What can hang from each mark:
K_635: K_314 K_428 K_562
K_428: K_221 K_314
K_572: K_763
K_845: K_314 K_709
K_486: K_314 K_347
K_204: K_314
K_347: K_314 K_486
K_551: K_428 K_562 K_635 K_763 K_845
K_709: K_845
K_221: K_763
K_314: K_347 K_428 K_562 K_635 K_709
K_562: K_314 K_428 K_551

(in the rows, 128 means zero)
Known rows, with every way that one mark hangs from another:
K_314(K_562(K_551(K_428))): [105 116 106  98 131 137 123 152 153 121 134 129 157 139  79 144 119 135
 124 108 142 128 132 136 151 142 116 110 119 112 133 107 133 131 133 120
 118 146 139 103 136]
K_562(K_314(K_709) K_428(K_221) K_551(K_763 K_845)): [ 95 121  84 123 106 120 136 201 142  86 141 110 150 143  59 163 128 146
 129 109 154 159 160 104 154 163 112 147  97  71 146 115 145 130 113 118
 117 137 129  82 126]
K_486(K_314(K_347 K_428 K_562 K_635 K_709(K_845))): [109 103 122  82 160 103  86 121 190 153 111 168 100 102  11 140 145  95
 174 119 172 152 174 175 185 120 118 190 123 134  67  99 120  85  76  80
  93 141 104 109 165]
K_572(K_763): [127 132 114 132 125 118 136 129 139 146 151 139 118 135 133 116 124 138
 117 141 120 130 119 142 139 133 136 117 131 132 123 114 117 125 142 134
 136 133 129 135 126]
K_204(K_314(K_635(K_428 K_562) K_709)): [150 128 108  96 157 112 115 153 143 116 183 159 100 165  68 140 119 105
 135 112 139 153 181 179 145 144  96  97 135 151 131 122 157 150  99 130
 114 136 106 109 106]
K_709(K_845(K_314(K_347(K_486) K_428 K_562(K_551) K_635))): [ 89  89 132 112 181 108  80 158 153 150 142 165 129 128  25 163 150  93
 141 138 161 176 167 219 182 114 116 185 111 120  76 112 120 120 117  88
  76 133 137 118 163]
K_635(K_314(K_347)): [124 115 132 110 140 107 111 122 130 118 152 148 106 116 114 113 131 116
 120 135 115 149 137 159 143 129 108 107 129 135 118 109 127 146 134 118
 126 132 125 136 130]
K_347(K_314(K_562 K_635(K_428(K_221)) K_709)): [ 95 140 116 101 157 109 123 144 181 128 153 162 116 148  58 180 116  98
 147 120 167 160 164 179 144 151 106 138 137 157  97 129 127 128  75 112
  93 134 124  87 136]
K_486(K_314(K_347 K_562 K_635(K_428(K_221)))): [105 109 119  91 164  99 131 126 184 142 157 168 114 120  49 134 132  95
 157 131 145 160 156 146 164 149 102 130 126 140 111  84 128 145  77 111
 106 122 115 107 132]
K_635(K_428(K_221) K_562(K_314(K_347) K_551)): [125  77  86 100 155 100 128 189 131  86 197 140 124 152  68 121 134 126
 125 141 107 179 155 136 158 160  75  91 103 119 139  97 147 186 118 135
 128 121 137 117  97]
K_562(K_428(K_314(K_347(K_486))) K_551(K_763 K_845)): [ 78 137 122 134 119 125 115 176 145 108 161 118 148 143  74 170 136 148
 106 125 166 163 157 137 150 136 116 150 112  80 142 111 133 138 124 117
 118 127 143  98 134]
K_562(K_314(K_635(K_428)) K_551): [141  80  95 100 150 105 116 187 137 103 156 139 136 147 104 129 157 125
 134 120 127 167 162 153 135 160 124 141 108 121 134 116 150 157 144 137
 128 130 140 105 113]
K_204(K_314(K_347 K_428(K_221(K_763)) K_635 K_709(K_845))): [ 87 123 114 129 141 120 116 151 150 155 131 180  95 141  20 146 141  86
 139 126 152 165 165 191 156 109 117 181 145 109 113  99 123  82  66  67
  91 149 109 134  98]
K_845(K_314(K_347) K_709): [ 99 109 157 119 174 114 103 129 129 121 135 143 116 122  88 128 150 116
 124 154 125 132 141 200 149 119 103 103 151 129 128 114 119 138 151 109
  84 138 137 140 158]
K_845(K_314(K_347(K_486) K_428(K_221)) K_709): [ 69 120 145 139 160 118 113 147 151 126 151 164 120 152  59 156 138 105
 115 162 136 151 143 219 160 112 102 116 148 119 118 118 109 135 108 103
  57 137 154 129 158]
K_347(K_314(K_635)): [124 143 128 122 138 106 116 127 149 134 129 138 118 131 126 146 137 121
 126 129 151 152 143 165 123 131 132 162 131 140 113 145 118 120 124 126
 121 123 130 109 134]
K_486(K_314(K_562) K_347): [140 114 140  88 125 112 120 107 165 146 143 127 129  79  96  99 137 119
 136 142 137 133 126 104 170 138 101 145 136 133 119 107 124 112  94 115
 109 111 136 118 129]
K_551(K_845): [111 141 124 128 106 125 131 121 125 126 121 121 129 118 125 146 122 125
 125 113 138 135 132 126 136 139 132 132 118 115 130 135 120 132 129 124
 120 131 115 120 144]
K_204(K_314(K_347 K_428(K_221) K_635(K_562) K_709(K_845))): [115 125 109 116 153 104 115 135 157 139 162 178  81 144   4 149 113  93
 147 124 148 169 182 179 168 123  90 153 114 126 104 101 137 115  62  88
 100 141  91 131 113]
K_709(K_845(K_314(K_347 K_428 K_562 K_635))): [ 99  96 135 106 179 101  93 119 151 164 129 175 107 107  35 157 144  89
 160 124 159 157 166 204 185 115 109 174 114 124  78 112 113 115 123  77
  92 139 112 135 174]
K_428(K_314(K_347(K_486) K_562)): [ 91 136 156 127 149 136 114 134 165 138 161 156 109 141  84 165 126 126
 126 154 165 151 141 155 134  95 108 145 141 143 103 109 127 127 104 112
 104 130 141 120 128]
K_709(K_845(K_314(K_347(K_486) K_428(K_221) K_562 K_635))): [ 78 117 139 132 168 105 105 136 157 160 148 180 111 126  25 183 130  83
 145 143 164 177 155 206 182 108 111 178 114 125  78 112 106 120  83  85
  75 130 123 120 165]
K_428(K_221(K_763) K_314(K_347 K_709)): [ 71 144 138 133 137 136 136 146 151 132 148 168 112 145  65 150 132 124
 134 159 153 146 143 151 123 102 105 133 169 127 139 103 123 106  78  99
 101 135 136 136  92]
K_709(K_845(K_314(K_428(K_221)))): [117 113 125 149 126 117 134 124 110 147 142 146 132 106  82 165 118 113
 126 136 127 149 129 161 160 136 103 150 103 113 119 131 120 127 108 104
 106 115 131 127 143]
K_845(K_314(K_347(K_486) K_428 K_562 K_635) K_709): [ 66 113 147 108 196 111  79 147 177 140 139 179 108 156  34 162 156  90
 145 148 169 154 168 250 173 100 115 140 156 133  87 116 104 125 123  89
  50 155 141 123 182]
K_314(K_562(K_428(K_221) K_551(K_635 K_763)) K_709): [ 68 133  91 109 144 121 130 182 164 105 146 133 149 156  26 176 102 132
 146 107 178 129 158 115 164 154 123 129 110  85 132 102 133 124  93 103
 101 148 122  83 126]
K_314(K_428 K_709(K_845)): [121 117 113 120 124 127 106 133 135 129 113 139 122 118  75 148 126 117
 144 110 146 132 148 156 157 127 129 161 117 123  96 134 126  99 101 100
 113 139 120 121 150]
K_709(K_845): [138 121 129 137 119 128 119 127 106 129 126 116 126 103 122 145 124 128
 127 123 128 136 122 126 143 130 130 152 108 126 115 128 122 119 121 120
 135 121 117 127 134]
K_428(K_221): [113 137 125 143 122 128 152 129 131 130 138 136 130 132 112 140 114 124
 127 136 125 135 122 113 125 134 118 124 124 124 134 120 125 131 101 127
 121 122 126 129 115]
K_709(K_845(K_314(K_428(K_221) K_635))): [112 118 124 143 140 105 129 125 123 155 139 164 127 116  67 167 124 103
 142 131 143 159 144 178 158 134 114 170 106 117 112 129 115 123 102 101
 101 122 119 128 149]
K_314(K_347 K_562(K_428)): [102  99 120 103 168 129 111 141 165 124 123 134 121 133  72 122 134 113
 144 115 151 140 146 136 158 120 108 141 121 114 110  98 136 127 127  99
 123 140 125 123 138]
K_314(K_709(K_845)): [132 129 129 125 125 128 112 131 122 123 117 121 123 109  95 149 121 122
 139 119 141 133 138 138 143 127 130 151 121 134 106 129 131 103 106 114
 122 132 113 119 143]
K_551(K_562 K_635(K_428) K_763 K_845(K_314)): [ 85 164 104 103 117  89 131 128 102 115 174 134 143 118  92 206 115 134
 111  96 163 125 143 161 187 179 134  72 101  92 161 151  98 165 158 129
 112 134 102  76 170]
K_635(K_314(K_347(K_486) K_428 K_709)): [102 124 125 105 141 111  89 144 164 112 148 167 104 146  71 135 135 105
 124 132 139 156 163 210 158 116 116 125 141 136  90 125 126 125 101 107
  92 145 139 116 148]

Rows:
[113 131 122 142 136 129 134 147 147 122 144 147 123 132  54 180 111 125
 148 125 172 161 158 131 130 127 115 188 111 121 124 108 144 107  73 109
 120 127 114 107 118]
K_562(K_428(K_221 K_314(K_635 K_709(K_845))))
[122  66  98 102 171 105 104 190 163  99 127 134 129 148  72 103 167 127
 141 124 139 172 168 145 143 134 120 176 104  92 129  93 154 136 150 115
 128 137 136 113 116]
K_562(K_314(K_347 K_635) K_428 K_551)
[114 132 102  96 138 102 109 172 104  96 192 127 150 137  59 170 121 128
 125 111 138 148 175 177 183 176  86  65 116 112 142 141 133 172 134 133
 103 125 123  96 158]
K_635(K_428 K_562(K_551(K_763 K_845(K_314(K_709)))))
[105  92 107 118 174  89 109 149 127 136 168 167 125 130  15 144 131 101
 141 144 134 181 167 189 181 139  86 144  96 110 114 105 122 150 103 102
  97 122 117 135 135]
K_709(K_845(K_314(K_347 K_428(K_221) K_635(K_562(K_551)))))
[128 133 100 116 133 116 116 165 111 110 174 116 143 144  90 134 129 150
 124 130 124 137 142 119 155 147 109  91 117 110 144 124 121 151 132 138
 135 123 127 119 121]
K_635(K_562(K_551(K_763)))
[141 127 101 133 147 120 138 155 137 121 177 144 112 167  72 136 107 114
 125 122 140 165 158 130 136 136  91 130 111 114 153 103 152 150  95 128
 125 122 110 112  83]
K_204(K_314(K_635(K_562(K_428(K_221)))))
[114 138 124 104 152 113  84 158 158 122 151 139 117 132  74 201 127 100
 133 113 179 174 161 209 164 135 127 170 125 163  70 145 119 115  84 115
  97 125 130  75 159]
K_347(K_314(K_562 K_635(K_428) K_709(K_845)) K_486)
[115 146 139 151 112 134 144 126 128 129 149 142 119 114  79 182 101 135
 135 144 152 144 136 120 123 125 107 157 121 138 121 116 137 107  73 116
 117 122 120 122 114]
K_428(K_221 K_314(K_709(K_845)))
[120 132 118 133 102 123 118 143 153 130 136 138 130 116  64 164 118 117
 128 140 148 155 138 147 163 128 119 171 116 128  98 127 122  98  49 116
  94 112 135  90 139]
K_347(K_486(K_314(K_428(K_221) K_709(K_845))))
[ 95 114 121 100 151 117 109 130 174 131 112 162 109 138  57 116 141 108
 150 119 142 131 165 172 153 117 121 139 142 121 101 119 130 107 107  94
 100 153 124 133 150]
K_314(K_347 K_428 K_709)
[115 120 113  99 136 123 105 150 140  99 170 138 132 129  32 158 111 148
 122 125 151 153 158 156 162 132  84 113 113 122 131 100 142 133 107 115
 123 141 125 112 131]
K_635(K_562(K_551(K_428(K_314(K_347 K_709(K_845))))))
[129 119  96 123 153  89 124 169  88 117 209 139 148 127  51 180 119 121
 131 129 126 172 158 166 183 173  89 101  93 114 140 120 120 175 111 131
 121 107 115 107 133]
K_709(K_845(K_314(K_635(K_428(K_221) K_562(K_551(K_763))))))
[142 118  93 122 129 116 113 155 107  85 182 125 119 129  69 154  92 122
 127 123 130 170 145 141 165 148  83 110  98 129 124 111 134 150  86 127
 131 118 113 105 120]
K_635(K_314(K_709(K_845)) K_562(K_428(K_221)))
[133 116 136  97 150  98  98 118 161 135 113 144 107  92  55 127 146 108
 155 130 152 152 162 156 159 124 129 179 124 136  91 104 130  95  87 106
 112 126 100 113 151]
K_486(K_314(K_347 K_635 K_709(K_845)))
[ 27 180  84 115  93 125 137 144 122  99 140 135 150 149  74 206 108 142
  96 107 175 122 112 158 168 153 150  70 138  74 189 119  64 129 123 112
  88 166 112  78 142]
K_551(K_428(K_221(K_763)) K_562 K_635 K_845(K_709))
[103 116 151 119 167 132 106 134 131 130 143 139 122 127  88 156 137 117
 133 150 144 124 136 187 150 122 101 104 151 140 118 121 117 135 144 111
  77 139 139 124 158]
K_845(K_314(K_562) K_709)
[ 64 151 123  91 148  92 104 137 145 101 162 151 124 137  56 200 120 110
 113 112 178 149 165 212 184 150 131  90 117 114 126 142 116 155 128 120
  75 141 107  72 177]
K_551(K_562 K_635(K_428) K_845(K_314(K_347(K_486) K_709)))
[108 106 107 101 152 136 112 179 163 113 139 135 125 160  46 150 110 118
 125 102 171 135 168 143 142 141 110 146 115 104 131 100 174 118 119 101
  95 149 125  88  94]
K_204(K_314(K_562(K_428 K_551(K_635)) K_709))
[ 98 163 105 109 142  87 131 147 122 112 194 157 126 145  42 192 110 110
 144 113 154 159 179 178 182 167  94  80 121 123 136 139 115 167  94 128
  98 128  99  96 165]
K_551(K_763 K_845(K_314(K_635(K_428(K_221) K_562) K_709)))
[119 128 124  93 123 104 107 121 178 131 128 139 121 110  87 116 138 113
 124 128 148 138 148 168 163 137 107 164 143 128 105 147 124  96  93 100
  94 132 150 115 143]
K_486(K_347(K_314(K_428 K_709)))
[117 148 101 110 111  92 112 127 101  93 182 137 109 129 122 166  91 126
 111 115 144 155 142 147 162 157 113  81 103 125 137 135 107 174 133 139
 124 129 102 107 140]
K_551(K_635(K_314 K_562) K_845)
[129 129 116 108 144 101 114 139 147 124 148 141 127 135 126 149 137 113
 123 115 143 157 151 180 136 152 124 139 127 145 119 142 124 143 126 130
 124 121 134 100 134]
K_347(K_314(K_635(K_428)))
[ 99 114 112 138 152 126 125 185 149  96 197 136 137 172  56 148 114 139
 110 158 146 182 150 134 139 122  79 125 111 109 146  96 149 164  92 136
 115 111 154 111  88]
K_635(K_562(K_428(K_221 K_314(K_347(K_486))) K_551))
[113 117 124 112 132 110  80 141 141 115 145 155 104 122  66 152 130 104
 125 127 140 166 155 207 172 117 118 147 121 135  77 124 119 117  96  98
 102 139 129 117 156]
K_635(K_314(K_347(K_486) K_428 K_709(K_845)))
[ 59 162 117  83 120 104  95 136 173  95 150 158 111 136  56 196  95 109
 115  95 185 153 157 198 184 135 129  97 124 119 103 116 105 134 108 105
  85 165 110  75 185]
K_551(K_428 K_635(K_314(K_347(K_486) K_562 K_709)) K_845)
[102  98  84 108 157 120 111 201 141  86 161 139 111 165  52 121 144 127
 133 140 140 173 158 143 162 114  86 122 140 103 141 103 130 135 102 113
 117 133 136 112  94]
K_635(K_562(K_314(K_347 K_709) K_428(K_221(K_763))))
[ 96 125 109 118 150 104  97 185 118  96 181 112 150 147  58 156 135 131
 105 126 148 172 164 173 190 141  93 106 105  83 140 125 124 170 145 126
 106 117 136  98 156]
K_635(K_562(K_428 K_551(K_763 K_845(K_314(K_347(K_486))))))
[ 54 114  90 117 130 126 118 184 133  88 140 122 126 147  59 155 160 137
 113 133 158 163 131 151 167 135 117 119 133  70 168  99  94 131 133 102
  98 150 127  99 117]
K_551(K_562(K_314(K_347) K_428(K_221(K_763))) K_845(K_709))
[109 125 125 108 160 110 136 139 173 131 158 177  96 153  43 138 122  86
 140 119 138 157 180 176 135 141 103 124 137 135 124  95 159 132  78 103
  99 144 105 120 102]
K_204(K_314(K_347 K_635(K_428(K_221)) K_709))
[ 73 122 136 107 153 114 117 135 172 142 143 164 116 133  45 164 137 117
 149 132 178 163 168 151 136 128 114 165 122 118 112  94 132 130 117 101
  99 143 114 127 136]
K_428(K_314(K_347 K_562(K_551(K_845)) K_635))
[122 150 102 135 144 109  98 175 145  96 165 123 121 154  60 188 107 117
 120 128 174 193 156 174 158 127 108 174 106 135 100 140 120 125  64 130
 110 110 126  75 133]
K_347(K_314(K_635(K_562(K_428(K_221))) K_709(K_845)) K_486)
[113 115 104  95 169  96  86 135 156 126 137 166  95 137  23 137 133 101
 165 115 155 160 182 187 179 120 114 154 118 130  84 117 117 117  91  95
 110 147  96 131 160]
K_314(K_347 K_428 K_635(K_562) K_709(K_845))
[101 106 125  78 153 116  99 124 200 146 119 163 107 118  32 119 142 107
 159 127 156 133 165 160 173 121 104 146 143 132  85 103 131  99  89  88
  90 142 127 109 154]
K_486(K_314(K_347 K_428 K_562 K_709))
[ 67 171 104 126 117  95 144 118 136 153 156 164 137 131  42 199 128 122
 136 117 166 143 153 162 177 155 129 123 105  83 143 139  87 133 117 109
  94 139  99  97 170]
K_551(K_562 K_763 K_845(K_314(K_428(K_221) K_635)))
[ 97 123 150 116 151 131 124 119 162 145 150 158 105 125  79 149 129 126
 140 144 156 138 144 138 133 107  99 139 137 141 111  99 132 124 114 103
 116 136 129 136 126]
K_428(K_314(K_347 K_562))
[ 75 153 106 144 125 119 116 170 153 144 144 160 130 168 100 172 145 110
 110 144 162 177 136 199 139 113 138 174 155 121 117 146  86 106  80 110
  89 121 159 100 112]
K_347(K_314(K_428(K_221(K_763)) K_635) K_486)
[ 59 166 121  99 125 106 117 138 162 100 173 157 114 147  59 212 112 129
 115 114 195 148 164 176 158 143 135 106 120 118 134 131 118 145 105 122
  93 145 111  74 149]
K_551(K_562 K_635(K_428(K_314(K_347(K_486) K_709))) K_845)
